Each row was made from one path, in order. Every step used is in the known rows, and no mark comes twice. Write each row's path.
In the rows, 128 means zero.
Known rows:
lalur, zusu: [106 116 145 128 133 109 161  96 132 101  91 163 143  88 128 123 142 104
 144 117 135 120 104 111 128 139 155 141 118 108 100 100 116 165 135 140
  83 114 139]
nulos, pebo, famubit, bemu: [122 186 157  65  61 103 138 153  85 151 139 125 101 176 165 172 130 130
 119 159 145  87 103 120  84 168  64 142 131  88 156 106 156 180 135 143
 110  99 100]
zusu, famubit, rebe: [164 142 153  97  75 101 192 122 118  94 130 153 112 152 110 159 138 100
 108 128 129  87 106 149 156 147 107 147 116 127 172  80 106 152  76 128
 163 118  93]
rebe, famubit: [ 66 127 163 173 143 118 145 114 109 158 126 137 106 138 139 164 122  64
  98 116 124 129 110 145 132 149 142 139 118 122 148 116 123 153 101 161
 102 105 167]
rebe, famubit, pobol: [ 75 135 155 170 180 113 176 111  98 135 139 130 112 163 157 146 110  56
  91 126 114 134  95 149 117 147 123 109 103 143 143 146 126 164  98 167
  96  96 192]
totub, bulag, famubit: [113 115 152 158 117  99 130 146 163 188 220 134 125 134 107 188 148  27
 123 112 123 126  93 158 132 159 131 157 130  65 169 135 121 194  88 120
  99 142  73]
popur, famubit, pobol: [147 135 187 110 135 133 151 102 120  94 143 157 115 186 104 128  99  82
  95 133 115 135 128 154 106 148  66 118  67 142 139 189 104 163 101 141
 144 120 138]
ripel, faku: [118 145 182 130  67 110 151 166 132 142 158 134 100  87 159 151 118 106
 107 123 132 118 144 117 112 170 101 159 102  75 137  93 139 132  99 127
 101 143 123]
zusu, famubit: [146 155 152 101  98  84 169 117 128  93 118 158  96 157  82 153 142  86
 114 115 136 111 142 161 139 147 122 142 111 111 152  91  95 157 110 129
 148 125  92]
faku, famubit, bemu, rebe: [ 66 138 141 141  46 137 145  98 117 145 126 107 107 162 170 137 109  71
 114 128 140 129 113 141 107 161  55 167 105  97 174  78 135 136  67 131
  97 164 114]
lalur, zusu, famubit: [123 130 140 120 113  95 184  97 136  70  76 186 121 113  91 132 150  93
 139 107 139 111 112 127 138 141 158 142 110 121 108  80 101 170 131 133
 111 107 125]
pobol, famubit, tobulid: [184 136 177 110 127 135 143 115 132 118 112 109 132  95 129 145 114  47
 113 119 127 115 170 121 152 152 132 112 138  81 141 128 151 150  97  75
 115 141 124]
sefad, tobulid: [149 164 165  85 151 121 127 120 114 139 128 127 117 132 122 135 165  89
 104 114 112  93 177 140 146 123 108 141 117  70 118 118 157 150  88 138
  99 137  60]
bemu, famubit, lalur, zusu: [ 92 120 176 145 133 115 176  89 145 132  64 164 135 146 149 154 116  99
 104 108 131 135 100 119 124 147 166 124 101  70 123 133 108 171  97 145
  78 129 133]
pebo, nulos, famubit: [ 92 175 150  96 148 153 128 122  95 136 107 138  97 173 140 181 133 110
 119 159 121 113  90 142 101 164  58 124 119  64 160 142 126 159  91 142
 121  84  87]
rebe, famubit, bulag: [ 60 136 159 168 127 131 173 120  88 139 160 116 105 139 154 170 117  82
 108 131 136 129  96 148 138 153 129 126 123 130 166 117 160 141  80 190
 114 123 172]
tobulid, sefad: [135  96 178 109 103 100 151 109 124 160 119 130  89 148 118 132 117  98
 110 118  95 100 140 129 152 115 144 150 121 110 142 125 152 176  90 149
 103 144  84]
ripel, faku, famubit: [ 85 138 170 154  47 132 148 154 141 138 166 143  75  90 158 156 117  71
 108 123 131 132 154 127 102 178  74 164  96  73 149  86 155 124  85 120
 110 166 120]
famubit, bemu: [138 162 155  87 106 118 150 133  85 148 122  89 137 153 169 124 109 110
 116 131 137 102 117 120 131 152 103 157 120  99 156  92 128 148  96 166
 103 133 116]
bulag, famubit: [124 115 177 139 107 117 166 161 133 159 155 150 106 134 102 158 165  47
 114 114 120 138 112 135 110 168 152 134 131  83 163 126 130 160  98 109
 121 145 125]
tobulid, famubit, zusu: [ 76 109 174 127 100 119 189  91  98 114 117 124  80 127 152 160 122  86
 120 127 139 124 116 170 133 118 100 128 105  83 147 114 196 141  75 182
  85 143 100]
sefad, tobulid, famubit: [110 135 169  93 137 129 143 104 110 143 130 116  83 139 129 152 163  66
  99 107 112  95 181 165 138 112 111 152 117  73 130 124 190 144  65 147
  82 140  51]
bemu, rebe, famubit: [ 46 116 162 178  58 103 150  87 124 163 111 124 138 159 165 160 120 107
 101 115 143 117  75 143 115 146 101 155 104 119 160  84  95 146  71 118
  59 107 163]
faku, famubit, bulag: [ 70 135 139 142  79 146 158 106 116 112 187 116  88 129 147 148 125  72
 130 144 141 149 130 158 118 160  68 135 115 106 172 111 176 128  76 158
 133 186 113]
pobol, famubit, bulag: [154 125 162 114  98 123 148 125 107  97 141 106 134 102 116 156 136  73
 137 141 133 128 159 134 140 168  87 114 134  81 178 148 162 154  91 101
 137 148 119]
zusu, famubit, faku: [173 178 145 112  93  90 194 135 114  71 132 170  89 146 118 156 119 110
  94 127 134 106 154 135 128 140 128 134 129 110 169  75 126 153  82 133
 144 137  80]
faku, famubit: [ 79 125 145 148  98 134 129  99 137 132 149 140  88 128 134 143 128  53
 122 129 129 148 141 153 112 154  82 148 111  97 153 110 141 138  95 129
 121 169 110]
famubit, nulos, pebo: [169 154 159  72  82 125 159 116  91 125 120 142  99 135 149 146 117 116
 135 168 155 137 119 132 116 160 105 159 124  82 131 128 178 161  77 171
 107 123 104]
popur, famubit: [139 127 196 113  97 137 120 103 131 117 132 164 108 163  88 147 110  90
 104 125 126 129 142 149 121 151  86 146  84 123 144 159 101 150 105 136
 150 130 112]
pebo, famubit: [ 82 161 156 102  84 110 107 142 109 133 141 132 133 152 152 160 145  97
 116 154 139 111 141 162 101 163 117 124 120  87 158 154 134 156 130 116
 133 110 124]
nulos, famubit: [ 96 137 167  93 115 135 114 124 123 130 120 142 115 114 162 163 128  82
 125 132 122 121 138 145 119 170  99 101 108  92 161 156 151 157 100 111
 127 118 106]
totub, bulag, famubit, zusu: [113 124 156 159 118 100 152 143 148 169 199 146 125 133 111 186 142  39
 126 117 126 123  82 152 143 153 116 138 120  54 163 128 143 194  82 140
  99 143  72]
famubit, zusu: [128 158 168 117 120 108 175 112  93  97  98 150 130 119 142 134 120 127
 129 138 140 118 108 129 149 129  89  99  98  75 125 102 165 150 105 185
 108 138 111]
pobol, famubit: [161 115 168 118 118 114 120 118 127 117 106 128 136  99 101 152 139  54
 129 127 122 127 169 131 132 163 102 127 129  76 160 149 126 164 113  73
 127 129 115]
pobol, famubit, lalur, zusu: [159 123 170 123 146 130 175 103 135  94  40 141 151  65 125 152 131  70
 138 122 119 123 150 114 148 147 137 112 131  85 125 133 157 175 116  90
 115 134 129]
sefad, tobulid, famubit, bemu, rebe: [102 143 168  90 101 131 153 103  95 152 116  94  97 162 156 147 149  79
  93 106 120  79 159 157 137 117  89 166 111  73 145 101 185 142  44 146
  65 136  57]
ripel, famubit, rebe: [104 135 158 121  96 124 143  92 140 142 170 120 127 110 182 184 127 120
 121 138 138 107 107 118 117 154  66 154 120 130 174  92 135 163  67 129
 120 150 135]
ripel, faku, famubit, lalur: [ 89 151 179 152  65 141 177 151 143 134 138 138  80  79 178 160 107  81
 106 124 126 132 149 126 110 168  87 154  98  74 138  84 177 127  82 131
 108 176 121]
nulos, famubit, rebe: [112 125 166  87  96 151 138 129 113 132 130 133 131 111 189 170 123  95
 122 145 116  98 100 133 137 170  82 105 113 109 183 144 162 154  67 112
 142 112 106]
totub, bulag, famubit, tobulid, sefad: [132 117 164 149 118 109 151 140 166 197 216 121 110 140 120 182 124  19
 107 103 114 108  97 148 153 143 159 150 136  75 157 124 151 194  68 125
  89 152  67]
sefad, tobulid, famubit, bemu: [114 148 167  80 127 135 150 113  93 147 120  99  87 154 147 146 152  70
  95 108 114  83 175 156 141 117 104 162 117  72 139 112 194 143  55 160
  79 139  53]

Write each row's path:
[124 147 163 120 167 129 212  96 133 103  47 142 150  75 171 136 120 126
 133 124 128 119 100 115 148 120 170 120 124 115  86  98 161 164 121 164
  87 141 130] | famubit, lalur, zusu
[101 164 153  88  70 128 118 136  93 119 120 136 126 151 161 155 135  93
 124 175 155 128 149 170 108 172 129 134 118  76 153 172 171 152  96 133
 138 110 129] | pebo, famubit, nulos
[110 181 155  74  58 103 149 148  89 132 175 129 100 164 159 182 139 139
 129 168 150  99 103 132  88 167  59 124 134  90 162 118 176 171 129 151
 119 112 101] | nulos, pebo, famubit, bulag
[ 61 117 175 169  60 117 169  85 129 173 104 111 121 163 179 152  95  99
  85 106 133 101  80 134 136 128 131 148 110 127 146  74 125 148  53 122
  49 119 158] | bemu, rebe, famubit, tobulid, sefad
[110 148 175  94 136 131 163 103  96 123 110 128  84 137 135 151 158  77
 100 111 116  92 169 162 151 105  94 134 106  61 125 117 212 144  60 169
  82 142  51] | sefad, tobulid, famubit, zusu
[ 73 146 161 154 131 128 157 125  83 166 110 113 111 162 164 155 107  68
  95 117 128 114  99 132 134 155 134 150 118 122 160  98 132 151  86 182
  98 103 170] | rebe, famubit, bemu
[ 82 102 158 121 137 113 193  91 104 119 162 101  86 154 163 143 117  62
 104 130 122 134 119 181 103 125 102 128 103 121 153 156 167 152  81 157
  80 130 126] | tobulid, famubit, pobol
[ 63 136 167 175 173 135 199 101 116 134  59 150 120 107 164 164 112  79
 109 111 121 124  88 129 145 132 179 124 120 136 111 102 156 162 105 180
  89 109 181] | rebe, famubit, lalur, zusu
[ 95 114 144 142  77 151 152 103 127 134 161 132 107 123 159 152 124  64
 116 141 122 126 106 143 128 157  65 152 116 111 176  99 151 134  62 130
 139 160 108] | faku, famubit, rebe
[117 150 177  91 153 141 172 101 111 138 102 111  90 128 150 157 154  77
  96 109 108  93 174 164 149 101 122 143 118  76 118 121 210 145  62 159
  81 149  53] | sefad, tobulid, famubit, lalur
[109 151 154 105  52 109 155 115  93 156 108  82 153 172 190 128 105 132
 112 126 150  96  88 120 121 153  79 169 112  99 165  71 110 145  73 141
  72 128 123] | famubit, bemu, rebe
[ 85 144 141 128  83 143 142 110 112 139 138 114  93 149 158 136 114  57
 117 130 133 134 134 141 115 162  74 159 112  96 169  94 148 138  84 149
 118 165 109] | faku, famubit, bemu
[137 103 177 137  87 135 188 167 123 161 166 143 123 130 129 166 162  60
 107 125 114 114  77 123 126 168 134 139 138  98 185 113 140 156  64 110
 137 138 123] | bulag, famubit, rebe
[124 137 168  84 126 142 151 102  97 133 118 119  81 139 137 148 156  64
 104 123 121 105 186 173 143 119 118 160 114  66 127 138 212 141  40 160
  86 139  55] | sefad, tobulid, famubit, nulos
[102 107 166  97  73 131 178  95  95 132 130 121  61 139 156 168 117  78
 123 148 150 136 127 174 110 140 112 170 122  90 149 133 208 149  57 173
  85 132  94] | tobulid, famubit, nulos, pebo
[131 188 165  72  77 111 148 143 105 145 151 129  97 159 170 173 123 121
 110 152 146  90 111 123  96 157  92 123 136  91 135 105 169 169 134 132
 103 108 105] | nulos, pebo, famubit, tobulid
[ 74 158 155 117  65 111 133  85 127 153 137  95 128 147 192 169 112 128
 121 125 155 108 113 117  95 160  55 168 107 114 173  76 119 165  73 129
  79 152 143] | ripel, famubit, bemu, rebe
[140 144 135 128 111  99 200 108 128  55  87 193 117 106 116 135 133 109
 127 116 139 106 121 106 129 135 161 135 124 117 121  70 123 167 112 136
 108 116 114] | lalur, zusu, famubit, faku
[ 86 149 161  88  97 145 141 130 103 111 157 119 112 117 176 167 124 101
 133 147 133 121 126 148 127 173  85  87 112  98 180 157 187 147  79 140
 137 136 111] | nulos, famubit, bulag
[122 106 151 154 107 109 149 148 156 188 227 128 137 131 125 193 143  36
 120 121 119 110  67 149 142 161 120 160 135  77 183 126 128 192  63 120
 110 138  72] | totub, bulag, famubit, rebe
[ 94  97 165 111  86 137 170  88 101 127 127 112  75 131 155 156 118  66
 122 142 148 144 140 186 123 136 136 168 117  92 152 146 198 137  49 169
  90 140 107] | tobulid, famubit, nulos
[117 142 165  89 162 128 166 103 102 127 141 111  88 155 142 140 156  60
  92 113 105  99 172 169 129 111  97 132 104  86 129 145 190 153  63 152
  78 132  70] | sefad, tobulid, famubit, pobol
[162 130 175 121 116 115 150 115 109  89  75 145 139  96 107 149 130  70
 135 132 129 124 153 124 149 153  82  99 115  57 152 136 160 165 104 105
 126 133 115] | pobol, famubit, zusu
[118 128 159 153 134 110 161 141 164 184 188 129 130 122 128 193 138  38
 121 114 119 124  88 156 141 150 145 147 133  68 157 131 141 196  84 131
  99 153  73] | totub, bulag, famubit, lalur
[ 38 122 159 174  49 110 168  94 111 149 135 106 137 160 175 163 114 122
 105 125 151 118  67 145 120 149  88 147 107 121 172  85 120 140  58 138
  67 120 166] | bemu, rebe, famubit, bulag
[178 118 167 105 102 133 131 113 111 103  86 134 132  98 110 147 129  50
 136 148 136 143 177 139 140 172 114 136 126  66 157 166 159 160  77  91
 132 130 121] | pobol, famubit, nulos
[ 97 180 142  95 176 151 151 121  87 120 120 132 102 186 150 169 126 106
 114 164 114 119  80 147  90 163  44 103 109  76 155 165 128 168  90 147
 117  76 104] | pebo, nulos, famubit, pobol
[ 74 144 173 168 167 132 187 110 111 153  83 132 113 123 170 170 108  78
  97 119 117 127 102 143 144 134 161 124 121 128 130 111 154 156  96 178
 101 119 167] | rebe, famubit, lalur
[133 176 172  68  69 110 151 140 106 155 146 131  83 168 162 171 117 118
 105 148 135  81 114 120 104 146 101 126 137  96 135 108 179 180 125 135
 102 110  92] | nulos, pebo, famubit, tobulid, sefad
[131 144 171  73 116 140 155 104  94 137 120 124  69 145 138 157 157  73
 105 126 124  99 175 164 136 119 103 160 119  65 127 128 218 149  48 162
  83 134  46] | sefad, tobulid, famubit, nulos, pebo
[ 87 133 136 143 133 129 164  96 125 109 164 133  95 149 150 127 115  44
 114 136 118 155 130 158  97 153  64 117  94 119 151 141 141 151  93 136
 117 158 133] | faku, famubit, pobol
[ 42 121 164 182  80 113 187  79 129 147  63 131 150 134 184 159 112 116
 106 113 141 116  62 131 125 135 124 144 105 124 134  76 118 153  74 132
  50 110 173] | bemu, rebe, famubit, lalur, zusu
[109  96 174 137  84 117 147 110 129 158 141 145 138 174 151 162 120  94
  92 126 127 114  83 124 125 164 114 143 105  77 181 136  87 156  58 126
 110 118 119] | bemu, famubit, rebe
[ 92 151 156 183 141 122 169 131  99 137 139 148  99 131 175 168  97  85
  78 129 123 123 122 116 121 140 144 128 137 121 165 102 154 147  75 165
 100 118 157] | rebe, famubit, faku
[166 132 165 100 104 123 132 131 102 125  94 102 141 119 125 144 124  58
 125 128 127 112 161 118 135 171  92 139 130  76 173 129 134 164  98  92
 124 128 117] | pobol, famubit, bemu
[ 64 103 161 122  86 129 190  99  97 122 185  84  78 132 160 165 126  89
 120 134 145 128 122 181 123 131 107 144 126 108 174 125 202 130  65 179
  96 159 106] | tobulid, famubit, bulag
[116 136 137 118 104 106 202 102 121  57 100 171 120 112 101 134 147 107
 145 117 148 110 104 131 141 144 147 133 114 123 121  81 126 163 117 152
 117 120 126] | lalur, zusu, famubit, bulag
[ 64 124 161 159  39 112 160  91 108 158  98 131 125 165 173 166 109 114
 107 135 155 123  70 141 110 156  91 165 105 110 154  89 124 152  53 133
  58 101 158] | bemu, rebe, famubit, nulos, pebo
[168 133 179 116 142 128 161 114 129 111  64 122 143  84 130 160 125  70
 125 129 117 125 160 128 146 149 121 112 132  79 141 144 159 168 106  91
 125 144 116] | pobol, famubit, lalur
[113 113 174 126  87 119 133 100 122 141 111 158 116 177 133 149 113  80
 103 135 149 153 128 143 114 172 145 150  97  52 155 165 108 156  58 145
  99 125 124] | bemu, famubit, nulos
[ 85 121 169 138  87 112 150 110 117 135 164 129 118 180 138 159 120 102
 104 127 145 138 108 138 117 167 118 126 104  68 177 145 112 150  73 156
 103 143 125] | bemu, famubit, bulag
[ 85 130 163 158 127 138 155 109  93 145 105 140 101 139 149 158 112  59
 106 138 138 144 117 154 136 158 155 149 116 113 143 134 156 148  65 180
 109 106 172] | rebe, famubit, nulos
